Known rows, with every way that one mark hangs from another
vene{ferof}: -.23; .09; .02; .07; -.05; -.13; .06; -.06; -.19; .17; -.06; -.03; .05; -.06; -.03; -.06; -.01; -.05; .07; .02; -.06
vuzi{vefir{pizu{gana rapan} vene}}: .39; .29; -.05; .14; .18; -.01; .25; .12; .17; .02; .11; -.33; -.08; -.03; .31; .24; -.36; .04; -.09; -.47; .08
vene{bulam ferof}: -.59; .11; -.01; .18; -.01; -.05; .09; -.10; -.27; .25; -.03; -.05; .14; -.02; -.23; -.21; .02; .17; .06; .00; -.09
ferof{pizu{rapan} vene}: .12; .00; -.08; .19; .08; -.02; .05; .28; .16; .06; .29; -.10; .12; -.01; .14; -.20; -.30; .14; -.22; -.24; -.16
vuzi{ferof vefir{pizu vene}}: .32; .16; .06; .30; .28; .08; .35; -.06; .20; -.19; -.10; -.33; .12; -.10; .28; .19; -.37; -.04; .05; -.14; -.02
nesus{pizu{gana{vene} rapan}}: .19; .18; -.14; .21; -.09; .05; -.02; -.08; .15; .21; -.15; .02; -.26; .02; .25; .16; -.09; -.10; .02; .06; .01
ferof{vene}: .09; -.13; .02; .02; .07; .05; .01; .08; .13; -.03; -.06; .02; -.08; .02; .04; -.15; -.11; .08; .15; -.07; -.09
ferof{pizu{gana rapan} vene}: .17; .03; -.16; .15; .10; .08; .00; .19; .22; .06; .31; -.08; -.22; .06; .17; -.21; -.27; .10; -.13; -.29; -.11
pizu{gana{vuzi{ferof{vene}}} rapan}: .24; .19; -.15; -.02; -.11; .27; .17; -.39; .29; .01; .15; -.31; -.30; .19; .12; .02; -.09; -.04; .23; -.10; -.07
ferof{pizu{gana{vuzi{vefir}} rapan}}: .17; .22; -.23; .01; .03; .04; .14; .20; .16; -.06; .34; -.26; -.05; .07; .04; .02; -.24; .05; -.32; -.30; .05
vefir{pizu{gana{vuzi} rapan} vene{bulam}}: .19; .40; .14; .04; .09; .02; .25; -.32; .17; .11; .35; -.53; -.04; .09; -.12; .23; -.31; .39; -.06; -.21; .07
gana{vene}: .16; .01; .01; .01; -.18; -.03; .00; .02; .20; .08; .01; -.13; .09; .07; .06; .23; -.04; -.04; -.13; .00; -.05
nesus{pizu}: .00; .01; .00; .18; .10; -.02; .00; .07; -.04; .00; -.30; .17; -.05; -.12; .02; -.02; -.06; -.03; .05; .27; .05
vefir{vene{bulam ferof{pizu}}}: -.18; .27; .08; .22; .26; -.06; .17; .02; -.08; .12; -.03; -.21; .16; -.04; -.23; -.05; -.22; .30; -.29; -.07; -.09
bulam{vene}: .03; .11; -.03; -.03; -.08; -.01; .00; .04; .10; .03; -.02; -.14; .12; .04; -.09; -.04; -.11; -.12; -.09; -.09; -.26
pizu{gana{vene{ferof} vuzi{vefir}} rapan}: .22; .34; -.23; -.06; -.29; .03; .22; -.07; .20; .19; .13; -.43; -.11; .18; .15; .27; -.15; -.11; -.05; -.34; -.03
gana{vuzi}: .11; .07; .04; -.24; -.10; .01; .16; -.08; .10; -.16; .06; -.24; .10; .06; -.25; .11; -.02; .08; -.01; .08; .06
pizu{gana}: .05; .06; -.10; -.03; .02; .12; -.07; -.13; .07; .00; .03; .02; -.42; .07; .05; .00; .02; -.03; .10; -.06; .06
gana{vuzi{ferof{vene} vefir}}: .23; .01; -.08; -.04; .05; .20; .36; -.01; .27; -.32; -.14; -.30; .09; .07; -.02; -.01; -.19; -.03; .17; -.06; -.07
vefir{pizu{gana} vene{bulam ferof}}: -.11; .30; .20; .19; .20; -.09; .16; -.27; -.06; .18; .14; -.33; -.13; -.04; -.12; .10; -.27; .32; .05; -.10; .03

Rows
-.12; .37; -.03; .24; .22; .00; .17; -.07; -.02; .23; .07; -.27; -.01; .02; -.13; -.03; -.23; .27; -.26; -.19; -.09  vefir{vene{bulam ferof{pizu{gana rapan}}}}
.06; .23; -.15; .05; -.13; .03; .08; .04; .23; .07; .43; -.34; .03; .15; -.09; .08; -.21; .18; -.36; -.17; -.04  ferof{pizu{gana{vene{bulam} vuzi} rapan}}
-.09; -.03; -.26; .40; .32; .28; .22; .15; .23; -.21; -.06; -.07; -.12; .03; .15; -.32; -.32; .04; .04; -.22; -.13  vuzi{ferof{pizu{gana} vene{bulam}} vefir}
.27; .22; -.10; .05; -.16; .06; .08; -.11; .21; .11; -.09; -.14; -.20; .07; .08; .23; -.10; -.04; .01; .12; .04  nesus{pizu{gana{vene vuzi} rapan}}
.18; .22; -.05; .02; .15; .21; .44; -.13; .23; -.27; -.19; -.41; .16; .08; -.16; .12; -.19; .10; .00; -.04; -.03  gana{vuzi{ferof vefir{vene{bulam}}}}
-.05; .34; -.15; -.03; -.33; .07; .15; -.30; .14; .29; .23; -.42; -.09; .23; -.07; .16; -.05; .09; -.01; -.18; -.07  pizu{gana{vene{bulam ferof} vuzi} rapan}
.12; -.09; -.09; .10; .21; .08; -.04; .22; .19; -.10; .18; .00; -.29; .03; .02; -.23; -.25; .12; -.08; -.14; -.05  ferof{pizu{gana} vene}
.15; .00; .04; -.02; .06; .14; .24; -.11; .27; -.29; .09; -.28; .13; .05; -.17; -.06; -.19; .08; .01; .17; -.09  gana{vuzi{ferof{pizu vene}}}
.14; .28; .22; .09; .20; .10; .27; -.43; .20; -.09; .19; -.48; -.10; .05; -.20; .20; -.28; .34; .07; .04; .07  vefir{pizu{gana{vuzi{ferof}}} vene{bulam}}
-.21; .13; -.05; .13; .05; -.12; .00; .05; -.14; .11; .14; -.04; -.11; -.07; -.05; -.12; -.11; -.01; -.13; -.03; -.03  vene{ferof{pizu{gana}}}
-.03; .01; .01; .04; .07; .17; .25; -.14; .23; -.24; .10; -.29; .17; .07; -.27; -.15; -.20; .20; .01; .16; -.11  gana{vuzi{ferof{pizu vene{bulam}}}}
-.60; .11; -.03; .26; .08; -.11; .08; .09; -.26; .18; .14; -.07; .24; -.06; -.27; -.28; -.12; .25; -.20; -.02; -.10  vene{bulam ferof{pizu}}
.19; .25; -.15; -.15; -.16; .14; .09; -.25; .17; .08; .25; -.29; -.25; .17; .02; .12; -.04; .01; .04; -.18; .04  pizu{gana{vuzi} rapan}
-.57; .21; -.08; .30; -.01; -.12; .10; .06; -.25; .32; .25; -.14; .30; -.03; -.16; -.26; -.14; .22; -.21; -.13; -.14  vene{bulam ferof{pizu{rapan}}}
.00; .22; -.20; .12; -.21; .13; -.01; -.20; .18; .31; .22; -.22; -.21; .21; .16; .10; -.04; .05; -.04; -.26; -.09  pizu{gana{vene{bulam}} rapan}
.32; .10; -.08; -.19; -.22; -.02; .27; .19; .32; -.16; -.04; -.40; .23; .13; -.08; .34; -.15; -.01; -.18; -.15; .03  gana{vene vuzi{vefir}}
.09; .17; -.13; .21; .02; .08; -.02; -.08; .02; .17; -.14; .09; -.31; -.02; .20; .01; -.07; -.08; .10; .07; .04  nesus{pizu{gana rapan}}
.09; .20; .07; .13; -.23; -.14; .05; -.19; .07; .30; .41; -.34; -.05; .01; .26; .24; -.21; -.02; .05; -.18; .00  vefir{pizu{gana{vene{ferof}} rapan}}
